Each row was made from one small tree. The marks that hang from a mark follow it in brackets, in alphabetical order. Every link used is in the known rows. Write each row's tree.
Known rows:
dezik[tuza[gogif]]: [ 0.97 -0.52  0.83  1.18 -0.06 -1.75 -1.82 -1.31  0.15  1.59 -1.06 -0.45
  1.11 -0.97  0.53  0.87  0.76  0.38  0.55 -2.55]
gubi[favar[namak tuza]]: [-2.56  1.29  0.36 -0.80 -2.44 -0.71  0.15  1.66 -2.05 -0.78 -4.66 -0.31
  2.23  3.85  1.07  4.33  0.63  1.23 -1.69  0.82]
fikuro[dezik[namak tuza] gogif]: [ 4.59 -3.29 -5.83 -0.42 -0.12 -4.89 -1.42 -1.03  4.19  3.87  0.25  0.12
 -0.39  0.08 -2.17  4.44  3.77  1.67 -0.49 -4.24]
gogif[namak[dezik]]: [ 1.32 -1.54 -3.84  0.55  0.49 -1.05 -1.46  0.22  1.07  2.27  0.39 -0.91
  0.25  0.74 -0.01  0.20  1.65 -1.15  0.33  0.09]
namak[favar[fikuro tuza]]: [-1.63 -1.50  1.24  1.64 -1.45 -4.91  0.10  0.68 -3.88 -0.41 -0.35 -0.41
  2.39  3.88  1.33  1.85  0.00  1.41 -0.84  0.95]
favar[fikuro[dezik] namak tuza[gogif]]: [-0.65 -3.26  1.80  0.87 -0.80 -4.91  0.48  0.10 -3.97 -2.60 -1.85  3.35
  0.93  5.55  3.32  5.79 -1.21  1.85  0.32  0.66]
gogif[namak[dezik favar]]: [ 0.59 -2.77 -4.94  1.59 -0.47 -2.39 -2.93  0.66  0.31  1.89  1.52 -1.77
  1.49  2.14 -1.21 -0.08  2.45 -0.85  0.63 -0.16]
dezik[namak[favar[fikuro]] tuza[gogif]]: [ 2.38 -2.51  0.95  2.27 -0.83 -6.02 -2.35 -3.08 -1.06  4.85 -1.30 -0.63
  4.20  0.78  2.50  3.52  2.01  2.54 -0.79 -2.51]
gubi[favar[fikuro[dezik[namak]] tuza] gogif]: [-0.48  0.15 -2.74 -2.15 -1.45 -2.58  2.25 -2.37 -0.50  1.98 -3.67 -1.17
  2.55  2.80  3.13  6.20  0.93  1.97 -1.74 -3.77]
dezik[namak[favar[fikuro]]]: [ 1.39 -2.07  0.20  1.02 -0.60 -4.30 -0.68 -1.83 -1.24  2.93 -0.09 -0.05
  2.76  1.84  2.10  2.61  1.15  2.38 -1.13 -0.20]
gubi[dezik favar]: [-0.59  3.89 -1.24 -2.71 -2.81  3.49  2.18  0.02 -0.06 -0.35 -1.95 -2.71
  1.05 -2.24  1.62  1.78  2.42  0.56 -0.22 -1.51]
fikuro[dezik[tuza] gogif]: [ 2.37 -2.10 -5.63  0.87 -0.01 -3.37 -1.48 -0.05  2.72  0.96  1.25  0.20
 -1.88  0.02 -2.84  2.00  3.05  0.77  0.11 -3.18]
gubi[dezik]: [ 0.81  1.51 -0.31 -2.85 -1.53  0.96  2.05  0.64 -0.11 -0.71 -0.27 -1.51
 -0.18 -2.16  1.92  1.29  0.55  0.19  0.96 -0.88]
tuza[gogif]: [-0.08 -1.02  1.93  0.23  0.14 -0.08 -0.32 -0.59 -1.35 -0.28  0.12  0.08
  0.51  0.04  0.73 -0.14 -0.93 -0.22  0.73 -1.24]
fikuro[dezik[namak[favar] tuza] gogif]: [ 3.34 -4.39 -6.78  0.45 -0.92 -6.11 -2.96 -0.66  3.39  3.31  1.25 -0.94
  0.86  1.34 -3.20  3.92  4.34  1.92 -0.43 -4.62]
namak[dezik favar[fikuro]]: [-0.61 -3.86 -1.17  2.89 -1.64 -3.91 -0.85  0.20 -2.40  0.44  3.46 -0.10
  1.84  3.05  1.12  0.61  1.57  1.13  0.51  0.36]
favar[fikuro]: [ 0.22  0.35  1.44  1.30  0.48 -1.39  0.71 -1.41 -1.61  0.52  0.08  1.10
  0.38  0.54  2.58  0.54  0.06  1.21 -0.54  1.34]
tuza[gogif[namak]]: [ 1.03  0.40 -0.36  0.15  1.76  0.37 -1.66 -1.22 -0.29  1.49 -1.81 -0.63
  0.42 -0.30  0.65 -0.50 -0.17 -1.16  0.15 -0.39]
dezik[namak[favar[fikuro[gogif]]]]: [ 2.10 -2.92 -1.40  0.24 -0.02 -5.50 -0.75 -1.34 -1.17  3.53  1.23 -0.50
  1.77  2.47  0.47  2.15  1.51  2.27 -1.61 -1.16]

Write each row's tree:
[-1.55  1.40 -3.52 -0.62 -0.68 -1.48  0.83 -0.91 -2.24  3.44 -3.42 -3.12
  2.70  2.98  3.63  2.32  1.24 -0.27 -1.26 -1.39] | gubi[favar[fikuro tuza] gogif[namak[dezik]]]
[ 1.30 -2.60 -2.17  0.69  0.77 -0.88 -1.74 -0.56 -0.06  1.95  0.30 -0.64
  0.74  1.06  0.59  0.06  0.72 -1.22  1.14 -0.98] | tuza[gogif[namak[dezik]]]
[ 1.89  5.10 -1.39 -0.09 -1.10  0.55 -0.03 -3.38 -0.82  3.90 -4.75 -2.44
  2.75 -3.24  4.35  3.07  3.99  1.07 -1.01 -1.83] | gubi[dezik[tuza[gogif[namak]]] favar[fikuro]]
[ 2.12 -2.55 -4.09  1.54 -0.23 -6.21 -1.51 -0.95 -0.31  1.38 -0.43  3.26
 -0.92  2.76  0.95  4.43  2.74  2.59 -0.28 -0.41] | favar[fikuro[dezik[tuza] gogif] namak]
[-1.27 -4.89  1.40 -0.36 -2.10 -4.49 -0.56  2.70 -3.45 -0.83 -0.84  0.54
  2.14  5.53  1.88  4.10 -1.40  0.30  1.22 -0.23] | favar[namak[dezik] tuza[gogif]]
[ 0.19 -1.93 -3.51  2.26 -0.15 -5.20 -1.21 -0.28 -1.66 -0.66 -0.86  0.30
  0.97  3.95  0.13  3.24  2.04  0.72 -0.93  0.88] | gogif[namak[favar[fikuro[dezik] tuza]]]
[-2.48  4.16 -1.02 -5.39 -2.90  1.73  3.73  0.60 -1.51  0.02 -4.17 -4.75
  2.10 -0.36  3.36  2.87  0.02 -0.17 -0.08 -3.79] | gubi[dezik favar[tuza] gogif]
[ 1.30 -3.96 -6.43  1.01  0.24 -3.54 -3.03  1.45  0.27  2.44  2.73 -2.33
  0.01  2.64 -2.59 -0.72  2.89 -0.77  0.38 -1.09] | fikuro[gogif[namak[dezik favar]]]
[-0.65 -0.27 -0.82  1.60 -0.91 -2.01 -0.36 -0.56 -2.81  1.93 -2.45 -1.52
  2.94  3.25  2.90  2.86  1.85  0.41 -1.31 -0.28] | gubi[favar[fikuro tuza[gogif[namak[dezik]]]]]
[ 1.98 -3.57 -2.85  1.74 -0.96 -6.96 -1.67  0.03 -1.32  3.74  0.58  1.59
  0.46  3.57  2.07  3.37  2.71  2.16  0.06 -0.05] | favar[fikuro[gogif] namak[dezik[tuza]]]
[-1.63 -4.60 -1.65  1.01 -2.80 -4.64 -0.94  3.09 -1.62 -0.62  1.89 -1.80
  2.31  4.62 -1.12  1.89  0.97  0.11  0.68 -0.87] | namak[dezik favar[tuza]]
[ 3.64 -2.05 -4.16  0.00 -0.79 -3.61 -1.49 -1.54  4.10  3.05 -1.04  0.50
  0.69 -0.61 -0.60  4.95  3.16  1.72 -0.42 -3.42] | fikuro[dezik[namak tuza]]
[ 0.73 -3.45 -2.47  4.19 -2.13 -5.83 -2.31 -0.29 -1.19  2.71  2.25 -0.44
  2.55  1.93  1.06  1.61  3.41  1.78  0.07 -0.87] | namak[dezik[tuza] favar[fikuro]]
[-1.05 -1.78  4.69  0.33 -0.76 -4.68  0.41  0.26 -5.45 -0.58 -3.00  2.28
  2.14  4.92  4.61  4.37 -2.30  1.63 -0.27  1.60] | favar[fikuro namak tuza[gogif]]
[-0.76 -2.59 -0.11  1.08 -0.85 -6.28 -0.03  1.06 -3.68  0.21  1.07 -0.89
  1.13  4.45 -0.11  1.48  0.50  1.42 -1.05  0.10] | namak[favar[fikuro[gogif] tuza]]
[ 2.64  2.31 -0.81 -2.97 -2.94  0.37  0.40 -2.16  1.75  4.36 -4.19 -3.29
  3.47 -3.40  2.71  5.39  3.68  1.85 -0.80 -5.18] | gubi[dezik[namak tuza[gogif]] favar]
